Each row comes from the steps of one path. Every step used is in the known rows, and no mark comes twice. Write the path behind each row, first mark first.
Known rows:
melan vuze: [-12  19  -5  -6  13  -3  -1   5 -10   3  -4   4   4 -12   4  -6   1  -5
 -32  -3 -10   9   1  10   5   1   6  -8   2  -4  12 -20  11   1   7  -6
  11  10 -10   0   4   3   8   0  -9  11 -10  -5]
vuze tovuset: [ 10   7  -1   7 -15   1  -3  27   4  -3 -12  -8  60   4 -12  -4  -7   4
  15  -3   8   1   0  -2  -4   0   0  -5 -15  16  -6  25  18   2  -6  -7
   8  -4   6  -3  -6   5  -7  -6  -4   1  10  11]
vuze tovuset pomoz: [ 25  -7  -5  14 -16   0  -3  18   8 -10 -11  -2  70  -4  -5   1  13   9
  -4  -6  25  10   1  -9   0  -4   2   3 -20  13   7  39  21   0 -13 -18
   0  -5   0   1 -13 -17 -17  -4  10  11  21  25]
rezi dozo tovuset pomoz: [ 35  -7  -2  10  -5  -5  -6   1  32   5 -15  25  67 -15 -13  10  -3   0
   4 -11  36  14   4   8   3 -10 -11   5  -4  12 -10   8   5 -16 -22 -22
   3 -13 -14  -4  -2 -19   4  -6  11   8  22   9]
vuze tovuset dege rezi dozo: [ 29 -11  -4  -1   4  -5 -17  22  12  -5 -17   7  59  -4  -8  -1 -36   4
 -16  -6  22   0   3  -3  -2 -10  -1   7 -10  20  -8  26  12  -8  -7   0
  11   1  12  -7   5 -17  28 -24  10   4   6  22]
pomoz tovuset dozo: [-20   0   0   2 -16  -6 -15   7  15  -2 -14   2   1  -6 -13   5 -39  -2
  19  -4  11   5  -5  35  -5   6 -12  -1  11  19  -1   4   2 -13 -11  -4
  18  -9   4   0  -2  17  11 -19  11  -9   5   8]
pomoz melan vuze tovuset dege rezi: [ 15  17  -2  -4  34  -5 -15  16  -9   1 -13  10  18 -25   2  -8 -24  -1
 -32  -7   7  29  -2  13   2   2   6  -4  -3  13  13  19  35  -9   8   6
  16  13   1   0   8 -40  19 -16 -13   7  13  11]
tovuset dege rezi: [  8 -27  -3  -8  24  -1  -9  -6  -1  -9   1  13 -24 -19  12   2 -18   0
 -25   0  13  10   0  -9   5  -9   7   9   2   2   2   9  -6  -6   4   8
  -1  12  11  -1  10 -26  26 -17  11  10  -6  10]
dozo tovuset: [  5  -4   2   3  -3   2   2  11  19   4 -13  17  21 -18 -10   3  -6  -2
  27  -2  23  20  -1   7   4  -5  -4  -7  -8  16 -15   3   2  -9  -6 -13
  11  -6  -3  -3  -2 -12 -12  -4 -10   5  10  -3]
melan vuze tosav litif: [-28  17 -10  -4  18   6   9  12 -15   8   5 -15   6 -23 -10  -7  13  11
 -52  -6  -5  11   6   1   6   7  -2   4 -14  -3  10 -51 -13   2  -2  -5
   7   3 -10 -11   0   2 -17 -19  -5   8 -22 -24]
melan vuze tosav: [ -6  28  -7  -6  24   3   2  -3 -10   9   2 -11  18 -12  -6  -6  11   5
 -42  -7 -14  14   7   3   4   6   2  -4 -15 -13   7 -26  -3  -1   7   2
  17   7  -5  -9   5  14  -5 -17   1   6 -12 -15]
dozo rezi dege tovuset: [ 21 -17   7  -2  -5   0  -4   1 -24  -1 -22  -8  56   6  22   3 -35   4
 -28  -3   1  36   0  -4   3 -10 -13   4 -22  57   4  62 -14   0   1   5
  -9  -3   7 -16  18 -16  -6  -3   3  13   3  18]
rezi dege tovuset: [ 28 -30   3 -14  -8   0  -5   3 -10   0 -24 -17  47  13   8  -2 -28   5
 -21  -5   1  28   1   2  -5 -12  -8  -2 -10  34  -3  41 -10   1  -2   3
   9   9   9 -18  15 -14  20 -17   8   9  10  18]
rezi dozo: [ 17   4  -1   1  -1  -6  -9   0  11   7  -6   4  37   9  -8   3 -17  -3
 -11  -7   2 -11   5  10  -5  -1  -8   5   6   5  -6  -6  -2  -7  -9  -1
   1  -7  -3  -7   4  10  22  -5   8  -7   6  -1]
dege rezi dozo tovuset pomoz: [ 55 -12  -4  11  14  -9 -12  -9  34  11 -16  29  58 -26  10  11  -5   5
  -3 -11  33  19   2   7  -3 -11 -10   8  -8  25 -10   2  -1 -26  -7 -15
   9 -15  -3  -6   4 -37  17 -16   1  22  13  30]
vuze tovuset dozo rezi dege: [ -1  -9   5  18 -18   2 -13  24  -9  -2 -29 -14  56   2  -6  10 -38   5
 -12  -9   3  14  -3   3   1  -1 -10  -4 -17  69  10  84  12  -1 -11 -15
   0 -21   9   5   2   6  -6 -19  -8   4  14   6]
dege rezi dozo: [ 37   2  -3   1  16 -10 -14 -10  14  13  -9  10  28  -4  14   4 -16   2
 -12  -6   0  -3   2   8  -9  -4  -7  10   1  15  -6  -8  -4 -19   6   5
   7  -9   5 -10  10 -11  31 -15   0   9  -4  21]
tovuset pomoz melan vuze: [ 20  16  -3   6  24  -4  -4 -12  -6   1  -2  12   8 -22   8   1  18   0
 -38  -8  11  26   0   9   7   3   2   1   4  -7  27  10  28  -7  -1  -8
  -1   7 -19   9  -2 -42  -3   4  -1  11  22   7]
tovuset pomoz melan: [ 29  -2   1  10  15  -3  -3 -16   1  -1   4   9   4 -11   7   6  14   2
 -13  -8  19  20  -2  -1   3   3  -3   8   2  -4  18  25  19  -8  -7  -3
 -10  -1  -9  11  -5 -43 -12   3   6   1  30  12]
dege rezi dozo tovuset pomoz melan: [ 63   1   0  11  27 -10 -15 -14  32  17 -16  32  52 -26   9  11  -7   3
   3 -12  32  28   0  14  -5  -6 -12  10  -4  24  -7  12  14 -32  -5  -6
   9 -15  -6  -1   6 -55  13 -15  -5  13  26  27]
dege tovuset: [ 17  -2  -2 -12  -3  -6  -5   4  -4   3 -17  -5  42   9   7  -2 -15  -1
  -4   1   1  14  -2   5  -7  -4 -11  -1 -14  25 -20  18  -2  -8   0   4
   7   1   6 -15   5 -12  13  -4  12   5   1  31]
melan pomoz tovuset dozo: [ 11   0  -4  -1  -6  -4  -8   6  21 -10  -4  13 -23  -2 -19   8 -37   2
  24  -7   5   8  -3  21  -6   0 -19  -3   1  22   3   2  18  -9 -14  -3
  19  -9 -11 -11 -12  -1   3 -33  25 -12   2  14]
tovuset dozo rezi: [-19   7   4  16  -2  -3 -11  -2 -11   4 -11   4 -10  -4   5  15 -25  -5
 -17  -3  -3   2  -5   7   5   6 -14   1  -1  48   4  44   1 -10  -7  -7
 -14 -25   1  10   0   6  -6  -1   0   0   1   5]
fusu dozo rezi dege: [ 17  -1  13  24 -10   0   3  -2 -10   2   5 -11  52  -1  30  15 -18   8
 -13  -3 -11   7  -1  -7  -2  -3  -2   3  -9  47  19  39 -11  -9   4  -5
 -10  -2   8 -16  16  -5   1  -3   7  11  12  13]
fusu dozo rezi dege tovuset pomoz: [ 45 -14   9  21 -12  -4   1 -10  -7  -1  -6  -8  93  -1  41  17 -15  12
 -28  -6   3  26  -2  -9  -3  -8 -10   7 -22  58  15  64  -9 -17  -5  -9
 -12  -2   6 -21  15 -29   2  -3  27  22  22  47]
dozo tovuset pomoz melan vuze tosav: [ 26  16  -3   8  30   2   1  -8  14  10  -8  15  48 -37  -8   4  16   4
 -14 -12  30  48   3   9   8   2  -5  -2 -18   2   3   5  18 -16  -7 -14
  15  -1 -15   1  -2 -37 -26 -17  -3  10  27  -3]
pomoz tovuset dozo rezi dege: [-15 -12   7   9 -17  -2 -14   3  -1  -5 -22  -3  18  -6  -1   9 -54   1
   2  -8  12  24  -4  31   2   1 -16   2   0  48  16  44  -6  -7 -10  -3
   5 -11   4  -2  10  13  -2 -18   6   2   8   3]
tosav vuze tovuset pomoz melan: [ 33  19  -4   9  12  -7  -4  12  14  -8  -5  -1  51 -30  -5  -2   8  11
  -6 -15  21  25   1  -9  -1  -1   7  -8 -12   9  -3  45   1   3  -8   0
   4   1  10  33 -13 -13  -9   1  -2  -4  29  18]
tovuset dozo rezi dege: [-10 -15   7  13  -5   1 -11  -3 -15   1 -19  -7  -3  -3   5  17 -36  -1
 -29  -7  -4  15  -3   4   6  -1 -12   0  -1  58  16  67  -7  -4  -7  -9
 -12 -18   4   9   9   2   0 -12  -3   5   6  -7]

Write each row's path:
[ 16 -30   1  -7 -11  -2 -13   4  -6   4 -33 -20  30  10   3   8 -42   1
 -29  -8  -3  24  -3  11  -7  -9 -15  -4  -4  52  -2  61  -7  -7  -8  -3
  14  -2  12 -10  11  -6  34 -28   9   6  13  16]
rezi dege tovuset dozo
[ 22 -13   4  14   8  -3  -2   2  26   2   5  21  30 -29  18  15 -21   3
  13   1  18  10  -4  -2  -1 -10   5   1  -4  30 -10   5  -5 -26  -1  -9
  14   5  10 -13  10 -32  26 -18  12  12  13  27]
fusu dozo tovuset dege rezi
[ 29  -4   3  12   9   0  -1  -4  21   3  -9  26  29 -27  -6   8   9   1
  17  -9  42  40  -2   6   6  -3  -5   0  -7  13   1  30  19 -16 -12 -14
   2  -7 -12   7  -6 -50 -20  -1  -6   7  37   7]
dozo tovuset pomoz melan
[-16 -17   0 -10  -6   0  -7   9   8 -17  -4   9  -1 -11 -15  -5 -39  -2
   6   0  28  14   1  19   6  -4   2   5   8 -12   4  -7  -3   1  -9   9
  10  16   4  -8   6   0   7 -12  25  -7   3   3]
pomoz tovuset dege
[ 33 -21  -6 -12  18  -2  -6   3  18 -21   2  27 -26 -17  -4  -1 -41   7
  11  -3  21  22   2   5   1 -11  -8   8  -6   2   4  -9  10  -5  -5  12
  17  12  -5 -17   0 -30  10 -36  32  -1  -6  21]
melan pomoz tovuset dege rezi
[-12  28  -4  -2  34   3   5   5 -18  13   3 -10  -6 -23  -6  -5   7   7
 -42  -8  -4  22   3  11   2  14  -6   3  -6   0  15 -33   6  -6   2   4
   6   3  -9  -6   3 -23 -17 -15 -15  -5   0 -25]
pomoz melan vuze tosav litif
[ 25 -21  -4  -7  22  -6 -15  -6   9  -3  -4  17   0 -11   2   3 -30  -2
 -34  -5  14   1   4   0   1 -12   0  14   8   5  -4   3  -5 -11  -2   7
   1   5   9  -6  12 -20  41 -20  17   5  -4  12]
tovuset dege rezi dozo
[ -1   5   1   1  -5  -9 -16   1 -14   6 -26  -1  33   6  13  12 -40  -5
 -21  -2  -4  18  -7  11  -3   3 -22  -1 -14  66 -16  55   0 -14  -7  -2
  -5 -19   9  -5   5  -9   7  -2  11   5   3  36]
dege tovuset dozo rezi
[ 11  13  -9   6  -2  -2  -4  22  -2  -6 -14   2  68 -14  -1  -5  14   4
 -31  -8  12  18   1   2   6  -2   6  -6 -16   6  18  16  30   3  -6 -23
  11   4 -12   2  -7 -14  -5  -1   0  20  10  17]
melan vuze tovuset pomoz
[  6  40  -1  -3  41   1  -3  -9 -13  15   0  -8   4 -13  -6  -5   1   2
 -35  -9 -10  26   4  14   1  14  -2  -4  -6 -11  10 -12  14  -8   9  11
  15   6  -5  -3   7  -8  -6 -14 -10  -6  10 -14]
pomoz melan vuze tosav
[ 35 -27   4   5  -6   0  -4  -7 -21  -6 -23  -5  65  -1  27   8 -18   7
 -38  -7  16  44   1  -9   7 -12 -14   8 -26  53  12  72  -7   0  -5  -3
 -16  -3   0 -11  13 -33 -14  -1  15  24  11  27]
dozo rezi dege tovuset pomoz
[ 17 -11   2   5  -6   1  -8   5   5 -13 -13   8  -6  -4  -8  12 -53   6
   8  -9   6  28   0  14   1  -5 -23   0  -8  49  17  41   7  -4 -14  -2
   8 -10  -9 -12   0  -6 -10 -33  20  -4   4   7]
melan pomoz tovuset dozo rezi dege
[ 15 -14   0  -4   3  -3 -10  10  27  -1 -13  26  33 -12 -27   6 -36 -10
  -2  -8  31  10   6   8   6 -10  -6   4   4   8 -17   2  -2 -10 -20  -9
   8   0  -3  -8   6 -11  21 -14  13  -5  13  -5]
rezi dozo tovuset dege
[ 33  -4  11  15 -11  -4   0  -1 -11   1  -8 -14  80   5  37  13 -30   7
 -16  -2 -11  19  -3  -4  -7  -6 -10   2 -19  62   7  51 -12 -14   2   0
  -3  -1  13 -25  20 -14   9  -7  16  13  13  36]
fusu dozo rezi dege tovuset
[ 15 -18  -3 -10   8  -9 -18   0  20  -8 -11  19  23 -14  -4  -2 -53   0
  -3  -5  28  11   3  25  -2  -8  -4  14   9  -1  -3 -15  -6 -14  -5  11
  16   9   7 -13  14  -8  33 -24  25   0   0  21]
pomoz tovuset dege rezi dozo
[  6   6   1  11  -5  -4 -11  20   0  -7 -22 -16  49 -20  -4   7 -36   9
 -20 -15   1  22  -1  -5   2  -4  -1 -13 -14  61  -3  79 -19   7  -9  -5
   2 -11  20  27  -3  22   1 -12 -11  -1  11   1]
tosav vuze tovuset dozo rezi dege
[ 12 -26  -1  -3  21   1  -6   4  18  -3 -10  30  -2 -34   1   5 -21  -1
   6  -1  34  29  -1   0   8 -13   3   2  -6  20 -14   9  -4 -13  -3  -6
  12   3   6  -3   6 -37  12 -18   0  14   4  10]
dozo tovuset dege rezi
[ 25   3  -3  -5  -2  -1   1   8  18 -14   1  16  -3  -2 -14  -2 -24   7
  32  -3  10  14   2  11  -5  -3 -13   0  -8  -1   3 -14  14  -2  -9   5
  17   3 -12 -17  -8  -7 -11 -21  24  -9  -1  14]
melan pomoz tovuset
[  7   9   0   5  -4  -4  -8   4   8 -11  -6  19 -10  -3  -8  10 -45   2
  15  -6   7  17  -3  17   0   2 -25   0 -10  38   5  20  14  -9 -15  -2
   6 -17 -11  -8  -8  -4 -16 -23  22  -9  -1  17]
melan pomoz tovuset dozo rezi
[  8  37   0   2  16  -3  -8  20 -10   6 -14   1  39 -10  -8 -10 -12  -3
 -16  -7  -1  21  -1  19  -2   9   2 -10  -3   8  12  15  40  -5   4   0
  15   5  -6   0   1 -19   0  -3 -21  -2  20   3]
pomoz melan vuze tovuset
[ 31  21   4  22  10  -5   2  -3  22   9   2  20  56 -36  15  14   8   2
  -1  -7  14  27  -4  13  -1   1   2  -5  -3  20  13   5  23 -29  -7 -24
  14   4 -12  -5   1 -42   4  -4   2  15  35  24]
fusu dozo tovuset pomoz melan vuze
[  0  20  -1  -5  21  -1 -10  22 -13  -5 -12   5  21 -16 -13 -10 -22  -4
 -31  -7   9  25   0  13   5   4   7  -6   1   6  15  21  36  -1  -1   1
  12  15  -3   2   4 -26  10  -9  -8  -4  19  -2]
pomoz melan vuze tovuset dege
[ 44 -16   8   6   6  -2  -6 -13 -22  -2 -23  -2  60  -4  26   7 -21   5
 -38  -8  17  52  -1  -3   6  -7 -16   9 -20  54  16  79   3  -6  -4   4
 -16  -3  -2  -9  14 -50 -16  -2   7  14  28  29]
dozo rezi dege tovuset pomoz melan
[ 50 -30   3  -5   4  -2  -7 -10  -8  -2 -21 -10  49   1  12   3 -16   7
 -32 -11  17  46  -1   1  -3 -10 -11   5  -9  29  13  62   7  -6  -6   2
   2   8   2 -11  10 -45  11 -16  13  11  32  23]
rezi dege tovuset pomoz melan
[ -2  36   0   6  14  -6 -16  22  -8  10 -20  -1  22 -12 -14   0 -26  -7
 -21 -10  -6  19  -5  26  -4  12  -5 -13   2  30  12  30  41 -12  -2  -9
  18  -4  -3   9  -2 -11  12 -13 -20  -3  22   5]
pomoz melan vuze tovuset dozo
